What can hang from each mark:
J739: J57
J973: J57
J92: J906
J5: J57
J186: J57
J541: J57
J691: J57 J906
J57: J5 J495 J541 J691 J739 J973 J974
J4: J57
J906: J92 J691

In the rows, 128 means zero.
Known rows, with every way that one mark hangs from another:
J186{J57{J691{J906} J739 J973}}: [142 113 135 157 136 146 120 137 133 139 132 159 124  91 133 125  85  95
 103 132 102 173  83]
J973{J57{J495 J541 J739 J974}}: [140 103 116 184 171 155 146 154 114 117 135 135 119  86 181 101  82  84
 111 132  87 171  48]
J541{J57{J5 J691 J739 J973 J974}}: [147  65 106 170 133 160 119 129 139 136 130 165 111  94 169 106 106  93
 103 127  60 188  49]
J186{J57}: [144 140 143 126 124 141 125 125 136 138 124 124 139 113 116 128 133 119
 124 128 141 127 138]
J973{J57{J5 J495 J541 J739 J974}}: [142  90 105 187 168 173 143 147 122 130 137 143 124  75 196 100  78  81
  95 139  73 180  33]
J186{J57{J5 J495 J691 J974}}: [150  99 129 165 142 185 127 129 153 148 136 163 123  90 132 109 107 101
  86 135  95 159  69]
J906{J691{J57{J5 J495 J541 J973 J974}}}: [157  90 115 162 137 170 120 149 149 115 134 156 140 113 161 113  93  87
  74 129 102 173  57]
J5{J57{J495 J691 J739}}: [159  88 137 163 134 151 144 139 111 111 141 156 132 111 141 114 103  85
 112 127  94 152  70]
J57{J541 J691 J739}: [144  81 120 172 147 140 140 137 100 131 130 163 123  90 161 119  96 104
  88 130  95 165  68]
J5{J57{J691 J739}}: [160 102 140 152 123 132 146 134 113 118 130 155 135 113 144 128 120  96
 115 136 103 139  92]
J691{J57{J5 J495 J541 J974}}: [154 103 114 156 138 169 134 147 146 107 135 153 140  99 156 103  90  84
 100 148  90 158  50]
J57{J541 J739}: [144 105 115 162 141 132 140 136  95 119 129 141 130  97 162 121 101 107
 107 130 100 155  86]
J739{J57}: [130 120 132 127 122 114 129 108 124 125 120 131 144 131 124 133 137 131
 142 136 141 135 141]
J92{J906{J691{J57{J495 J973}}}}: [142  95 133 132 121 147 114 132 141 106 141 147 137 146 119 105 116  89
 105 118 133 152  92]
J906{J92 J691{J57}}: [159 129 133 101 121 130 122 140 156 113 122 134 141 167 160 139 149 129
  97 121 177 124 136]
J57{J495}: [127 113 126 142 139 149 126 135 127 120 141 129 124 126 126 111 110 115
 124 120 118 142 103]
J57{J5 J495 J541 J691 J973 J974}: [139  48 107 204 159 188 126 142 135 133 144 172 114  67 153  96  78  85
  60 130  48 192  13]
J906{J92 J691{J57{J739 J973 J974}}}: [172 119 118 143 139 136 127 148 144  99 124 144 129 151 176 133 126 114
  89 124 127 146  91]
J973{J57{J5 J495 J739 J974}}: [136 107 109 173 164 170 138 141 132 132 136 138 121  98 185 105  88  95
 112 139  79 169  53]
J92{J906{J691}}: [130 108 132 123 115 125 122 116 130 129 131 147 122 148 126 125 140 116
 107 117 146 133 127]
J4{J57{J739}}: [136 138 136 146 163 120 139 125 112 112 120 121 123 135 152 127 118 126
 130 130 122 139 100]
J906{J92}: [138 119 122 121 133 131 127 131 138 122 128 124 123 139 146 130 146 136
 111 122 142 121 128]
J92{J906{J691{J57{J495 J541 J739 J974}}}}: [159  96 122 156 131 144 135 139 121  94 137 166 129 129 151 104 101  78
  96 129 112 160  60]
J4{J57}: [127 141 144 130 155 120 133 124 130 117 119 115 125 140 133 128 131 132
 132 128 140 127 118]

Rows:
[145  94 115 185 161 157 142 142 117 117 141 170 102 107 149 107  89 104
 105 129  72 166  47] -> J57{J495 J691 J739 J974}
[140  81 120 193 177 161 147 155 117 128 138 154 113  79 179 100  77  81
  94 132  83 182  31] -> J973{J57{J495 J541 J691 J739 J974}}
[129 103 123 153 151 158 133 134 157 156 126 150 119  98 168 120 114 108
 100 146 101 155  77] -> J973{J57{J5 J691 J974}}
[156 119 126 134 120 126 133 129 130 103 128 161 129 149 144 120 123  97
 114 134 125 139  95] -> J92{J906{J691{J57{J739 J974}}}}
[147 117 102 165 139 148 139 127 122 127 127 155 119 106 171 125 106 116
 109 145  71 151  74] -> J57{J5 J739 J974}
[150 114 106 161 138 160 136 157 143  99 138 174 130  93 179 109  49  71
 107 159  72 178  26] -> J691{J57{J5 J495 J541 J739 J974} J906}
[167  90 112 144 139 169 115 142 145 112 136 144 140 143 184 119 112 104
  70 119 123 167  74] -> J906{J92 J691{J57{J5 J495 J739 J973}}}
[169  63 126 207 152 161 148 153 106  99 142 168 124  75 151 102  82  61
  88 129  50 179  19] -> J5{J57{J495 J541 J691 J739 J973 J974}}
[147  91 119 151 131 135 130 133 131 124 126 161 106 114 158 112 118 103
 126 123  93 164  78] -> J541{J57{J691 J739 J974}}
[116 103 129 145 134 134 114 139 146 136 135 158 113 109 126 126  90 109
 108 131 104 164  88] -> J57{J691{J906} J973}
[127 124 125 157 157 131 141 148 142 135 127 159 106 103 173 126  83  98
 121 147 100 164  68] -> J973{J57{J691{J906} J739 J974}}
[168 119 124 127 131 132 133 149 152 105 120 149 133 145 173 133 137 116
  83 128 154 133 104] -> J906{J92 J691{J57{J541 J974}}}
[126 116 132 146 162 157 126 123 139 124 131 123 126 128 146 113 112 118
 111 129 116 149  82] -> J4{J57{J5 J495}}
[138 112 111 147 134 163 116 148 147 106 144 154 139 110 160 110  54  78
 116 148  79 183  47] -> J691{J57{J5 J495 J739 J973} J906}
[150 112 132 152 131 166 129 123 155 155 124 162 127  92 135 124 123 111
  90 143 104 146  91] -> J186{J57{J5 J691 J974}}
[133  83 113 155 153 155 133 145 143 150 131 159 121  80 212 124  85  92
  74 145 106 182  51] -> J973{J57{J5 J541 J691{J906{J92}} J739}}
[137 121 126 122 134 147 112 157 166  93 141 137 129 136 142 112  88  93
 119 133 124 156  80] -> J691{J57{J495 J973} J906{J92}}
[125 112 128 122 131 129 123 137 155 133 131 160 109 129 146 135 116 124
 103 132 135 142 105] -> J57{J691{J906{J92}}}
[126  81 134 169 173 170 118 126 143 133 136 138 119 111 140 105 100 109
  88 125  94 174  50] -> J4{J57{J5 J495 J691 J973}}
[147  68  97 189 159 175 137 149 137 122 141 193  98  80 200 110  65  86
  61 141  61 191   4] -> J57{J5 J495 J541 J691{J906{J92}} J739 J974}
[159  84 114 158 129 159 132 134 129 107 138 172 132 120 164 103  99  77
  84 135 100 167  49] -> J92{J906{J691{J57{J5 J495 J541 J739 J974}}}}
[146  51 105 182 144 179 117 136 138 129 141 165 107  91 167  91  90  82
  99 118  50 201  26] -> J541{J57{J5 J495 J691 J739 J973 J974}}
[167  82 112 155 142 171 120 150 158 108 134 152 135 124 182 114 111  96
  58 124 117 166  57] -> J906{J92 J691{J57{J5 J495 J541 J973 J974}}}
